Known rows, with every way that one mark hangs from another
{gogizil {gege kotegul}}: [-2.10 -0.59  0.88  0.90  1.02 -0.09  1.51  0.47 -1.03 -2.06 -1.09 -0.97
 -1.91  5.35  0.19 -2.42 -3.64 -4.35 -1.48 -2.63  1.34 -0.64  0.86 -2.63]
{gege kotegul {pasa dogut}}: [-0.65 -2.57  0.79 -0.20  1.23  0.83 -1.06  0.24  0.66 -1.50 -2.80  1.16
  1.04  3.50  0.30 -0.37 -0.37  2.21  2.21 -0.24  1.57  1.65  4.76  1.76]
{gege {gogizil zuvakas}}: [-0.50  2.39 -3.14  2.64  0.17 -1.33 -1.05 -1.17 -0.28 -0.90  0.77 -1.85
 -1.29 -0.62  0.28  3.15  1.32 -0.29  0.93  1.31 -1.68 -1.20  0.33 -0.71]
{kotegul zuvakas}: [-0.24  2.51  1.21  2.35  1.38  0.45  1.52 -2.14  1.89 -2.14 -0.86  0.59
  0.58 -0.23 -0.82  3.10 -1.22  1.34  3.95 -1.75 -3.89  1.81  2.16  0.71]
{zuvakas {pasa dogut gege}}: [ 3.32 -2.54  1.79 -2.79 -0.97  3.42 -1.70  4.97 -0.12  4.52 -0.12 -1.58
  1.28 -3.89  0.72  0.33  1.95  2.97 -3.26 -0.59  2.90 -0.29 -2.68  5.63]
{dusetav {zuvakas pasa}}: [ 3.44  1.13  5.42  1.19  1.96  1.03  1.29 -0.29  3.72  1.87  2.57 -1.11
 -1.09  0.90 -0.47  2.82  0.02 -2.58  0.54 -7.79 -0.05  1.68  1.11  1.52]
{dogut {gogizil {gege pasa}} kotegul}: [-3.12 -1.07 -4.90  0.30  1.73 -1.71 -0.12 -2.37 -2.79 -3.98 -1.51  1.82
 -0.30  4.63  1.19 -3.43 -1.74 -4.59  0.92  0.98  3.14 -2.00  0.48 -4.27]
{gogizil {gege kotegul} {zuvakas {pasa dogut}}}: [ 0.31 -1.95  0.57  1.05  0.97 -0.69  1.50  1.27 -1.91  1.81  1.25 -2.83
 -1.15  1.34  1.78 -0.61 -1.85  0.58 -3.93 -2.34  1.98  0.20  0.34 -1.39]
{zuvakas {pasa {gege gogizil}}}: [ 1.95 -0.46 -0.84 -0.49 -0.06  1.88 -1.97  2.91 -0.69  4.74  0.69 -2.88
 -0.40 -1.37  0.83  0.38  2.15 -0.85 -4.10  0.45  1.54 -0.73 -2.55  2.53]
{dusetav {dogut {gogizil zuvakas} kotegul} gege}: [-2.47 -0.95 -5.10 -2.00 -5.03 -3.27  2.00 -2.28 -3.43 -1.45  1.36 -4.07
 -0.22 -4.02 -0.37  5.17 -0.11  0.91  0.68  7.32  2.39 -7.16 -3.50 -3.89]
{dogut gogizil}: [-0.56  1.50 -3.69  0.44 -0.08 -0.47 -1.05 -0.76 -1.98 -2.11 -0.51  0.74
 -0.47  0.44 -0.51  1.19  0.67 -1.98  0.97  0.30  0.91 -0.47 -0.61 -0.87]
{zuvakas {pasa {dogut dusetav}}}: [ 2.82 -2.14  3.85 -3.07 -0.93  1.92 -0.90  1.97  1.80  3.78  1.55 -1.35
  0.18 -0.34 -0.95  0.33  1.19  0.91 -0.85 -4.14 -0.18 -0.50 -4.03  3.75]
{gogizil {gege kotegul {pasa dogut}} zuvakas}: [-0.88 -1.31 -1.47  0.69  1.62 -1.19  1.17 -0.96 -1.61 -2.60 -0.78 -0.94
  0.30  3.56  2.27 -1.49 -2.01  0.68  1.65 -2.31  1.43  0.84  2.74 -1.20]
{dusetav gege}: [-1.29 -0.14  0.88 -1.81 -3.46  0.57  2.07 -0.24 -1.25 -0.49  0.06 -2.78
 -0.12  0.15 -0.73  3.73 -0.78 -1.68  1.84  0.28 -1.12 -2.55 -2.75  0.77]
{gege {gogizil zuvakas} kotegul pasa}: [-2.22  0.55 -4.02  4.07  2.39 -2.21 -1.56 -3.01 -0.63 -1.02 -0.62 -0.92
 -0.76  3.94  1.25  0.93  0.81 -0.11  1.20  2.70 -0.85  1.30  5.44 -2.49]
{dogut {dusetav {gege pasa}} gogizil {kotegul zuvakas}}: [-3.39 -0.76 -2.05 -1.23 -0.31 -2.89  1.31 -5.37 -0.52 -2.27  0.65  3.06
  1.34 -0.42 -0.91 -2.59 -0.73 -1.84  3.55  5.46 -4.08 -1.27 -2.94 -3.96]
{pasa {dogut dusetav} gege zuvakas}: [ 1.30  1.66  2.37 -3.16 -3.06  3.06 -1.09  2.96  1.77  0.70 -0.94  1.83
  1.89 -3.91 -0.81 -1.45  1.13  3.18 -0.48 -1.24 -0.72  0.88 -2.53  4.50]
{gege gogizil {kotegul zuvakas}}: [-2.23  1.43 -1.41  4.83  2.31 -1.37 -0.38 -0.67 -0.26 -0.29 -1.30  1.31
 -1.61  0.96 -0.49 -0.52 -0.53 -0.12 -1.86  5.14 -2.58  1.37  4.05 -3.29]
{gogizil gege}: [-0.69  0.47  0.02 -0.70  0.33  0.53  1.49  0.33 -0.89 -2.49 -0.63 -1.51
 -1.13  4.56  0.41 -1.19 -2.66 -4.51  1.13 -5.00  1.09 -1.43 -1.70 -0.90]
{dusetav dogut zuvakas}: [ 3.04  1.65  2.78 -0.82 -0.68 -0.19  1.69 -0.67  3.85 -1.74  1.79 -2.38
 -0.84 -1.13 -1.38  4.47 -0.33 -0.82  3.84 -4.81  1.78 -2.47  0.22  0.50]
{dogut {dusetav gege}}: [-1.01 -0.28  3.33 -3.76 -3.21  0.03  1.58 -1.71  1.53 -0.31  1.69 -1.65
 -0.34  0.16 -2.13  0.59 -0.95 -3.08  3.06 -1.42 -4.02 -2.39 -5.98  0.78]
{gege kotegul {pasa {dogut dusetav} zuvakas}}: [-1.22  0.35  1.78  0.06  0.04  0.51 -0.41 -1.63  1.89 -0.80 -1.83  1.89
  0.91  5.42 -0.80 -0.96 -0.36  1.65  2.02 -3.23 -1.10  3.01  4.20  0.32]

Rows
[-0.18 -0.70  0.24  2.69  1.97 -0.20  0.08  0.45 -0.94  1.78 -0.64  1.40
 -0.18 -0.53 -0.19  0.04 -0.33  2.58 -3.03  2.59 -0.32  2.63  3.14 -1.20] : {gege {kotegul {zuvakas {pasa {dogut gogizil}}}}}
[ 0.62 -1.77  0.43 -0.09  2.33 -1.02 -2.23  0.27  1.36  0.02 -0.67  3.16
 -0.18  2.55  0.08 -4.66  1.37 -0.62  0.95  1.68 -0.14  1.29  2.12 -0.45] : {gege gogizil kotegul {pasa {dogut {dusetav zuvakas}}}}
[-1.39  0.98 -2.78  0.04 -3.05 -1.52  1.12 -0.69 -2.80  0.20  1.10 -3.19
 -0.77 -1.60  0.24  3.80  0.99 -0.95  0.58  3.88 -1.87 -2.97 -2.86 -1.16] : {dusetav {gege {gogizil zuvakas}}}
[-1.19  0.68  0.20  1.52  0.26  0.90 -0.33 -0.80  0.42 -1.07 -2.92  1.28
  0.88  5.54  0.11  0.97 -0.35  2.55  1.44 -2.59  0.87  3.16  6.56  0.44] : {gege kotegul {pasa dogut zuvakas}}
[ 1.33 -1.75  1.09 -0.04 -0.32  1.08 -0.60  1.42  1.07  2.27  1.27 -2.21
  1.03 -5.51  1.17  3.06  0.82  4.53 -1.91  0.94  0.95 -0.53  0.03  3.38] : {gogizil {zuvakas {pasa {dogut kotegul} gege}}}
[ 0.96  0.56 -0.41  0.06  0.02 -1.97  0.94 -1.55  1.98 -2.82  1.42  0.10
 -1.02 -2.36 -1.07  2.38 -0.32 -1.56  1.69  0.60  3.63 -3.76  0.66 -3.00] : {dusetav {dogut gogizil kotegul} zuvakas}
[ 3.24 -2.20 -1.40 -2.75 -0.84  2.31 -2.55  4.80 -2.44  4.34 -0.09 -0.38
  1.25 -4.65  1.16 -0.79  2.85  2.44 -4.24  1.61  3.95 -0.25 -3.46  4.07] : {zuvakas {pasa {dogut gogizil} gege}}
[-0.71  0.55  0.06 -1.56 -2.25  1.48 -2.20  3.06  1.14  1.13 -1.31  3.12
  0.88 -4.29 -0.46 -3.70  1.45  2.36 -3.35  4.53 -0.17 -1.33 -1.91  1.54] : {pasa {dogut dusetav kotegul} {gege gogizil} zuvakas}
[-0.46  1.09 -2.54  0.66  1.43 -1.14  1.68 -3.28 -0.83 -3.44  0.29 -2.67
  0.25  4.76  2.18  0.71 -1.80 -2.06  4.80 -5.83 -0.15  0.19  0.83 -1.03] : {gogizil {gege pasa} zuvakas}
[ 2.39  0.05  3.16 -0.38  0.94  1.02  0.73 -0.08  2.18  2.41  0.83  0.50
  1.08 -1.70 -0.77  0.74  0.35  3.01  1.23 -2.52 -3.49  1.77 -1.46  2.45] : {kotegul {zuvakas {pasa {dogut dusetav}}}}
[ 0.40  3.34 -2.86  0.35 -2.02  0.87 -0.84  1.26 -2.35 -1.05 -1.69  2.50
  0.66 -0.07 -0.40  1.61  1.57  2.57 -0.36 -1.40  1.70  1.13  1.02  0.32] : {pasa {dogut gogizil} zuvakas}
[ 2.22 -2.83  5.97 -3.06  0.25  2.14 -1.16  4.48  3.42  0.60 -0.04  3.36
  1.08 -6.45 -0.59 -4.80  0.00  2.03 -1.70  2.26  0.43  0.99 -1.26  4.05] : {pasa {dogut {dusetav zuvakas}} {gege kotegul}}
[ 3.46 -1.29  1.20 -4.40 -0.34  1.48 -2.24  4.06  0.60  0.04  0.41  4.34
  1.90 -8.23 -0.08 -5.08  2.16  1.22 -0.26  2.49  1.45  0.17 -4.73  3.86] : {pasa {dogut {dusetav zuvakas} gogizil} gege}
[ 0.40 -0.13  0.82  2.01  0.28  0.55 -0.02 -0.21  0.82  2.62  1.67 -3.79
 -0.16 -2.71  1.00  3.66  0.16  2.21 -2.40 -0.24 -0.32  1.10  1.41  1.66] : {gogizil {zuvakas {pasa {gege kotegul}}}}
[-1.92  0.93 -3.29  4.24  3.65 -1.66 -0.97 -2.71 -0.44 -0.90 -2.16  1.54
 -0.10  4.63  0.66 -1.12  0.32 -0.10  1.61  3.35 -2.22  2.70  5.73 -2.75] : {gege gogizil {kotegul zuvakas} pasa}
[-1.37 -0.70  1.86 -0.81 -1.20 -1.43  1.16 -1.41  0.05  3.16  2.07 -1.12
 -1.17  0.28 -1.60 -1.53 -0.17 -2.44 -1.57  3.05 -4.68 -0.98 -4.36 -2.18] : {dogut {dusetav {gege gogizil {kotegul {zuvakas pasa}}}}}
[-0.95  0.28 -4.41  2.36  1.32 -2.23  0.41 -1.06 -4.39  0.45  1.49 -1.52
 -1.65  1.93  1.49 -1.03 -0.80 -2.62 -3.76  0.10  2.15  0.33 -0.23 -4.53] : {dogut {gogizil {gege kotegul} {zuvakas pasa}}}
[ 1.95  0.06  2.15 -0.74  1.60 -0.62 -0.95 -0.51  1.59  2.09  3.18  2.06
 -0.80 -2.12 -0.91 -4.08  0.89 -3.86 -2.33 -0.70 -0.52  1.66 -2.90 -1.05] : {dogut {dusetav {zuvakas {pasa {gege kotegul}}}} gogizil}
[-1.88  0.43  0.41  3.37  3.20 -0.37  0.79 -3.73  1.61 -2.18 -2.25  0.99
  0.80  4.67  0.09  0.92 -1.68  1.01  3.87 -0.67 -2.48  3.75  6.68 -0.88] : {gege {kotegul zuvakas} pasa}
[-0.64  0.14  3.06 -2.35 -2.57  2.46 -0.86  2.34  2.85 -0.02 -1.29  2.81
  1.69 -4.13 -0.97 -2.17  0.00  3.26 -1.49  1.23 -0.31 -0.49 -1.14  2.99] : {pasa {dogut dusetav kotegul} gege zuvakas}
[ 1.13  1.35  1.50 -0.05 -0.99 -0.97  1.98  0.32 -0.32  0.33  1.80 -0.47
 -1.29 -1.29 -0.24  1.52  0.70 -3.80  0.84  0.48 -0.97 -1.53 -1.94 -1.08] : {dusetav {gege gogizil} zuvakas}
[-0.73  2.20 -3.26  0.69 -1.25  0.09  0.01  2.07 -4.13 -1.21 -2.05  2.61
 -0.30  2.34  0.33 -1.90 -0.25  0.63 -2.96 -0.97  3.09  1.03  1.16 -2.33] : {pasa {dogut {gogizil {gege kotegul}}} zuvakas}
